Known rows, with every step that occurs
Q/C/X: -7 -3 -13 -10 -5 9 -3 -7 -2 5 -22 -12 -9 -1 13 12 8 7 1 2 32 11 1 5 1 -1 -7 0 6 1 -1 15 14 2 5 3 -15
C/X/F/Q/P/D: -13 -13 -6 -11 8 2 -7 19 14 -1 -26 -2 0 -13 3 4 1 4 9 6 -1 11 6 0 11 6 0 -9 -11 -18 2 5 5 7 -11 -7 -2
Q/C/X/F: -1 4 -14 -12 3 16 4 -5 0 -3 -21 -13 3 2 -1 6 7 -2 8 7 23 9 0 6 18 -7 -8 1 -2 -7 0 18 8 8 2 0 -9
T/P/D: -22 -5 -1 -8 2 -4 -12 4 1 -6 -7 -7 12 -4 6 9 8 3 -5 -1 3 6 0 7 -16 4 6 8 -9 5 -4 -5 0 -17 11 12 5
M/D/P: -6 4 4 17 -6 -3 11 -8 -12 6 20 -4 4 7 11 -7 6 -24 14 -1 1 -3 3 -20 -16 1 10 6 15 7 -7 -10 -13 -1 5 -6 2
Q/P/X/F/L: 18 -1 -12 -1 -2 0 6 -6 1 -7 -7 9 -2 -18 -10 8 -1 7 -3 18 -21 19 11 13 12 -3 -9 2 -18 -3 2 -22 -7 3 3 4 -6
Q/P/X/F/L/M: 22 0 2 2 6 -5 1 -3 8 -12 6 9 -12 -13 -9 4 -8 14 -4 10 -9 16 0 16 8 -4 -11 -6 -20 2 -5 -18 -4 2 2 -2 -3
D/M/L/F/Q/C: -4 -7 22 -10 -17 2 -10 2 23 0 -7 8 11 11 -24 -17 6 26 -21 -18 16 -2 -1 -6 0 14 -2 13 -6 0 4 8 4 -1 -7 9 -13
X/F: -4 11 -9 3 8 12 5 2 6 -6 7 -3 10 -1 -5 -5 5 -13 13 4 9 -3 -6 3 10 -9 3 7 -11 -8 4 4 -9 -5 8 1 -9
M/L/F/Q/P/X: 2 -10 8 -4 -8 -10 -6 -5 3 -5 -9 5 5 -22 -13 -9 -6 32 -19 -4 1 -7 9 -4 -1 20 2 6 -9 -7 3 -17 -22 -2 2 7 -7
L/M/D/P/Q: 2 0 16 17 6 -6 5 -2 -18 10 26 -1 -5 10 11 -7 -7 -11 0 -12 5 -21 -17 -8 -22 2 17 -14 22 3 -6 3 -6 -3 3 -6 16
C/X: -10 -1 -20 -1 1 -1 -6 -4 1 9 -5 -8 -8 -1 21 13 -3 -5 12 2 22 0 1 0 2 -2 -6 3 4 -4 3 10 10 -1 2 1 -10
P/Q: -7 -3 -8 2 2 9 -4 2 -8 15 0 3 -1 0 9 3 0 1 -5 -3 10 -13 -15 9 -10 -1 11 -8 7 -7 12 10 0 -12 12 12 -4
D/P/Q/C/X: -9 -8 -6 -3 -7 17 7 -13 -18 17 -21 -5 -10 4 11 14 3 7 -5 0 17 2 -5 3 -5 4 6 -2 24 2 -5 17 16 14 -5 12 1
D/M: -3 -3 4 2 -10 0 -13 3 17 7 14 6 -1 12 -5 1 3 -3 -1 -10 19 4 -4 4 -9 -5 -4 15 -5 5 2 3 8 -11 7 5 -16
C/Q/P/X: 2 -6 12 1 -18 -1 4 -5 -2 0 -13 -5 -9 -24 1 15 -9 10 -11 6 13 3 12 8 0 1 -1 8 -7 0 -3 -10 -3 -13 12 10 -16
F/L/M/D: 7 4 1 12 6 -17 -2 7 4 1 25 4 -10 7 19 -6 -3 -13 8 0 -9 -1 -5 -4 -14 -2 -3 -19 -1 8 1 -8 3 -10 6 -13 2
M/D/P/Q: -5 -1 2 16 -2 -1 9 -6 -24 16 14 0 2 8 10 -3 0 -17 4 -4 -6 -16 -7 -12 -18 2 19 -7 23 -1 2 -3 -11 -2 5 0 14
T/P: -16 0 -4 5 -3 -15 -5 -9 6 -6 8 -3 15 -6 7 10 0 0 -4 6 18 3 -6 8 -4 -2 4 17 -4 -2 0 -1 -6 -14 15 14 -7
C/X/F/L: 3 8 -33 0 8 3 5 -1 7 3 -7 5 -1 0 13 8 -5 -14 20 16 -13 8 6 1 23 -12 -14 0 -7 -10 6 6 13 13 -12 0 -3
M/L: -2 11 -1 5 2 3 1 -9 -3 -8 -4 -2 9 1 -1 -6 7 7 8 3 -2 -5 1 -5 -3 -6 -2 11 4 2 5 -2 -2 -12 8 1 -5
Q/P/D/M: 3 -18 17 -7 -11 6 -18 9 19 5 -11 5 -1 3 -10 6 7 12 -8 -13 9 19 1 11 -25 2 -9 7 -13 4 -5 -12 13 -18 5 3 -10
X/F/L/M/D/P: 10 13 7 19 8 -5 16 0 -1 -5 33 7 1 10 4 -14 -2 -27 19 5 -22 0 -3 -13 4 -7 1 -3 3 6 -12 -9 -5 13 -9 -13 14
F/L/M/D/P/Q/C: 7 -3 14 10 -3 -1 10 -4 -18 9 10 5 -12 12 10 -5 5 0 -10 -2 -13 0 -14 -2 -20 2 9 -23 21 13 -9 -1 10 3 -2 -1 15
F/L/M/D/P/X: 8 4 4 13 -1 -16 4 -6 -16 2 30 2 -21 2 11 -5 -3 -13 4 0 -23 -1 8 -11 -18 4 3 -9 11 25 -12 -20 -7 7 -1 -11 12
T/P/D/M/L/F/X: -5 -5 15 -13 -4 -21 -22 11 10 -10 -5 6 20 4 -18 10 -2 19 -23 -15 -20 -7 16 5 -9 12 -15 34 -6 11 1 -14 4 -20 -8 4 8
M/L/F: 4 8 1 1 -2 8 -1 -9 1 -2 -1 -3 12 0 -4 -9 -2 8 -1 -9 9 -17 0 -3 -7 3 -2 13 -5 -7 3 -3 -9 -8 4 8 -7
M/D/P/Q/C/X/F: 2 3 -4 -1 5 11 18 -11 -28 8 -14 -12 7 10 1 4 -1 -13 4 2 2 -7 -2 -8 4 -5 8 -9 23 -7 -1 14 0 16 -10 -4 21
C/Q/P/X/F: 7 4 9 2 -9 7 12 -5 -2 -8 -12 -7 3 -23 -14 11 -11 1 -4 10 4 2 9 8 17 -7 -2 11 -15 -8 0 -6 -10 -7 7 6 -10
D/M/L/F: 9 3 11 -1 -10 4 -10 -7 15 0 6 7 12 13 -16 -8 -6 10 -7 -19 10 -12 2 -1 -9 -2 -11 23 -9 -2 3 -2 1 -7 -3 9 -7

Rows
10 5 -10 -8 8 6 2 0 10 -7 -11 -2 -12 4 5 5 0 3 5 8 6 16 -5 12 18 -10 -17 -11 -7 1 -6 15 22 15 -10 -4 -3 -> Q/C/X/F/L/M
-19 3 -7 3 5 3 1 15 16 -1 10 3 9 -4 -4 -13 7 -9 12 5 7 -3 -8 -5 20 2 12 0 -9 -13 10 11 -12 2 1 -1 -12 -> X/F/Q
-4 0 -8 -4 2 23 13 -13 -16 7 -20 -5 2 5 -3 8 2 1 1 2 10 2 -6 2 13 -4 6 3 16 -7 -5 21 10 22 -9 9 8 -> D/P/Q/C/X/F
-6 -14 14 -8 -2 4 -9 12 12 -3 -21 4 10 -12 -7 -12 6 25 -11 -10 -6 -4 5 -4 -14 21 4 -2 -14 -12 -1 -12 -9 -7 -5 4 -2 -> M/L/F/Q/P/D
7 -7 37 -4 -16 9 -4 2 13 -8 -29 3 8 0 -16 7 -1 16 -8 -9 -13 7 12 -1 -10 -9 -13 16 -7 3 -4 -7 21 -22 -5 3 1 -> C/Q/P/D/M/L
0 1 13 -11 -1 9 -17 5 6 -5 -9 1 7 14 -15 -3 10 11 0 -15 -14 1 7 -3 -18 -6 -8 12 -2 13 0 -5 15 -16 -3 -2 6 -> P/D/M/L
9 12 -13 9 2 -3 16 -9 -21 -2 18 1 0 0 -3 -7 1 -26 13 13 -39 2 16 -16 4 -5 4 0 5 11 -4 -23 -17 15 -5 -8 16 -> M/D/P/X/F/L
-5 -7 -1 -7 -4 19 -2 -2 -11 12 -16 -1 -1 1 -1 4 12 13 -17 -3 19 -2 -16 12 -11 4 10 -11 9 -1 8 13 4 -11 17 14 -7 -> P/Q/C
-4 -7 -4 2 -4 4 10 -11 -31 16 -13 -11 -5 10 16 9 0 -6 -2 -1 7 -7 0 -8 -12 4 9 -13 32 1 -3 11 7 9 -3 -1 15 -> M/D/P/Q/C/X
2 5 9 9 8 -13 -4 6 1 -2 28 -9 -6 7 12 -7 -2 -14 8 -9 18 -11 -10 -6 -18 -2 4 -14 2 4 -3 -2 -8 -15 14 -15 0 -> L/M/D
14 11 -14 4 16 -15 4 5 3 -2 15 -2 -7 8 19 1 -14 -22 20 7 -11 -3 1 -5 12 -13 -12 -19 -1 -5 2 5 9 9 -10 -20 12 -> C/X/F/L/M/D
9 -15 21 -4 -16 -16 -14 -4 16 -3 -1 13 5 -8 -25 -7 -12 34 -25 -12 4 -1 9 1 -3 17 -6 16 -11 -2 4 -17 -10 -3 -5 6 -9 -> D/M/L/F/Q/P/X
-8 -9 7 -12 -5 12 -20 14 13 7 -2 1 -6 13 -5 1 11 -2 0 -18 6 6 1 4 -24 1 -3 6 -9 13 1 1 13 -14 3 3 -7 -> P/D/M
10 12 -5 15 11 -12 13 -3 -4 -2 21 1 -7 11 17 -2 -12 -28 26 6 -18 1 4 -15 11 -11 -8 -5 10 1 -12 0 7 24 -21 -17 17 -> C/X/F/L/M/D/P
-5 -18 1 -5 -13 -9 -10 4 9 8 0 6 -7 -23 -3 -3 -8 20 -20 -6 19 -3 4 4 -6 26 8 1 -16 -10 2 -12 -24 0 7 9 -20 -> L/F/Q/P/X
12 8 6 19 12 -1 16 3 -12 4 26 10 0 13 4 -10 -8 -21 9 2 -28 -12 -12 -8 0 -7 10 -17 10 -2 -1 -1 -2 10 -9 -7 25 -> X/F/L/M/D/P/Q
4 5 11 3 -6 -2 -8 -8 10 -5 3 5 10 13 -13 -4 1 8 1 -8 1 0 1 -2 -4 -10 -9 21 1 7 5 -1 9 -13 1 2 -5 -> D/M/L
-7 -3 -8 0 -6 -5 -9 13 7 10 11 3 -3 -9 7 5 4 -1 -8 -8 9 -16 4 5 1 17 -5 16 -5 -2 6 -6 -12 -11 8 0 -24 -> L/F/X
12 12 -1 11 15 -10 5 8 7 -7 26 3 0 7 5 -11 -3 -22 15 4 -14 -3 -6 -3 4 -10 -2 -15 -8 -2 3 -6 -4 -2 0 -17 11 -> X/F/L/M/D
4 5 7 23 0 -14 9 -1 -3 2 33 5 -11 9 19 -9 -1 -18 13 0 -15 2 -1 -13 -14 0 0 -7 10 14 -12 -12 2 6 -4 -10 6 -> F/L/M/D/P
-12 -1 -5 -16 0 9 0 7 0 -7 -8 -7 0 -11 -19 -10 16 8 -8 3 6 5 0 0 17 9 14 -5 -7 3 5 7 -16 6 7 0 -9 -> P/X/F/Q/C
11 1 -11 -10 12 10 0 2 0 4 -15 5 -12 6 5 8 -6 10 -5 5 -1 4 -14 16 15 -9 -7 -23 2 -6 4 24 24 12 -6 2 8 -> P/Q/C/X/F/L/M
-22 -10 -12 -10 -7 1 -6 6 9 7 -19 -5 -10 -5 13 3 8 8 -1 1 25 8 -1 -4 10 10 3 -7 7 -1 4 22 11 8 -2 1 -19 -> F/Q/C/X
-14 2 -13 -5 5 0 -5 11 3 -4 8 -1 -1 -12 -10 -9 4 -2 4 5 -4 -6 2 -3 17 5 14 -1 -9 -3 10 3 -21 5 5 -3 -6 -> P/X/F/Q
15 9 -7 -5 12 -6 6 2 1 -7 -2 -6 -8 10 10 1 -3 -11 9 6 -4 8 0 -1 11 -10 -14 -24 0 1 -2 7 13 10 -9 -17 9 -> Q/C/X/F/L/M/D
4 5 -24 -9 2 12 8 -3 5 -2 -24 0 -1 2 5 9 6 -5 8 16 -5 19 5 7 22 -8 -14 -4 -5 -3 2 10 19 14 -9 2 -6 -> Q/C/X/F/L
0 0 -16 -14 9 20 3 -3 -12 6 -29 -7 2 3 -2 12 1 5 -3 3 15 -4 -10 11 13 -7 1 -12 6 -15 9 25 9 6 0 6 4 -> P/Q/C/X/F
5 1 -26 -13 6 16 6 -1 -7 8 -29 7 -4 2 5 11 -1 3 -2 12 -11 7 -5 13 20 -8 -7 -16 4 -11 11 17 21 12 -8 9 5 -> P/Q/C/X/F/L
10 -10 25 -6 -7 3 -14 0 12 -9 -20 4 10 6 -19 2 8 24 -5 -9 -11 15 8 4 -20 -4 -13 13 -7 5 -4 -16 14 -18 1 1 3 -> Q/P/D/M/L
4 3 -3 7 1 -4 -6 7 14 2 16 10 -16 2 15 -2 0 0 5 1 0 6 -10 7 -5 -2 -7 -6 -7 7 -3 -1 11 -5 5 1 -10 -> F/L/M
-6 7 15 11 10 -15 8 7 -7 -8 37 -6 -6 -2 -6 -20 -3 -16 7 -5 -7 -12 0 -20 3 6 21 -8 7 9 -8 -5 -27 15 -6 -19 14 -> L/M/D/P/X/F/Q
11 12 -1 2 14 -34 2 -4 -6 -20 25 -3 6 -4 -2 3 -16 -9 -4 11 -22 0 4 2 4 -6 -1 -6 -11 8 0 -16 -15 -2 2 -7 25 -> T/P/X/F/L/M/D
0 5 -3 2 -3 -6 -5 4 -1 -2 1 4 8 -6 -2 0 3 11 -6 -4 -9 -20 8 -2 5 11 -10 22 4 0 8 -9 -10 -12 4 -4 -11 -> M/L/F/X
-10 -3 -4 -14 -6 2 -4 -3 5 1 -26 -5 3 -3 0 -8 0 22 -9 -6 17 -7 4 -8 10 14 -3 0 3 -10 3 16 4 9 -11 5 -9 -> M/L/F/Q/C/X
3 11 -2 9 5 2 14 -9 -24 -3 20 -10 5 -1 -9 -8 1 -25 13 3 -14 -8 11 -16 -1 -2 11 6 7 7 -5 -16 -28 10 2 -10 14 -> M/D/P/X/F
18 5 15 6 -5 -2 11 3 10 -12 -2 5 -13 -19 -7 9 -16 6 -7 11 -11 9 5 14 18 -9 -11 -2 -21 1 -7 -9 5 -1 -1 1 -3 -> C/Q/P/X/F/L/M
-12 6 0 8 2 -7 10 3 -14 -3 23 -5 4 -5 -8 -17 2 -21 11 2 -17 -9 10 -24 9 8 22 -2 9 4 -1 -10 -30 15 -4 -12 11 -> M/D/P/X/F/Q
-15 -5 -4 3 0 -12 -6 -6 -5 3 1 2 14 -5 6 13 -7 8 -14 3 11 -8 -16 13 -7 -1 12 5 4 -6 7 7 -2 -16 13 20 6 -> T/P/Q
-12 -10 3 -7 -4 -3 -2 -10 -9 -1 -14 -2 15 -4 -1 14 4 18 -26 3 19 3 -15 18 -9 4 12 1 5 -2 5 12 3 -15 17 22 3 -> T/P/Q/C
-7 -19 6 -13 -1 -2 -15 21 27 2 -19 6 0 0 -9 3 -3 7 3 -5 2 16 7 3 8 3 -8 0 -14 -12 1 6 17 8 -18 -7 -2 -> C/X/F/Q/P/D/M
-3 8 -6 5 1 15 11 -12 -14 -4 11 -5 0 -6 -11 -3 4 -11 7 5 -5 0 6 -5 8 -3 9 18 0 9 -8 -7 -18 14 2 4 0 -> D/P/X/F
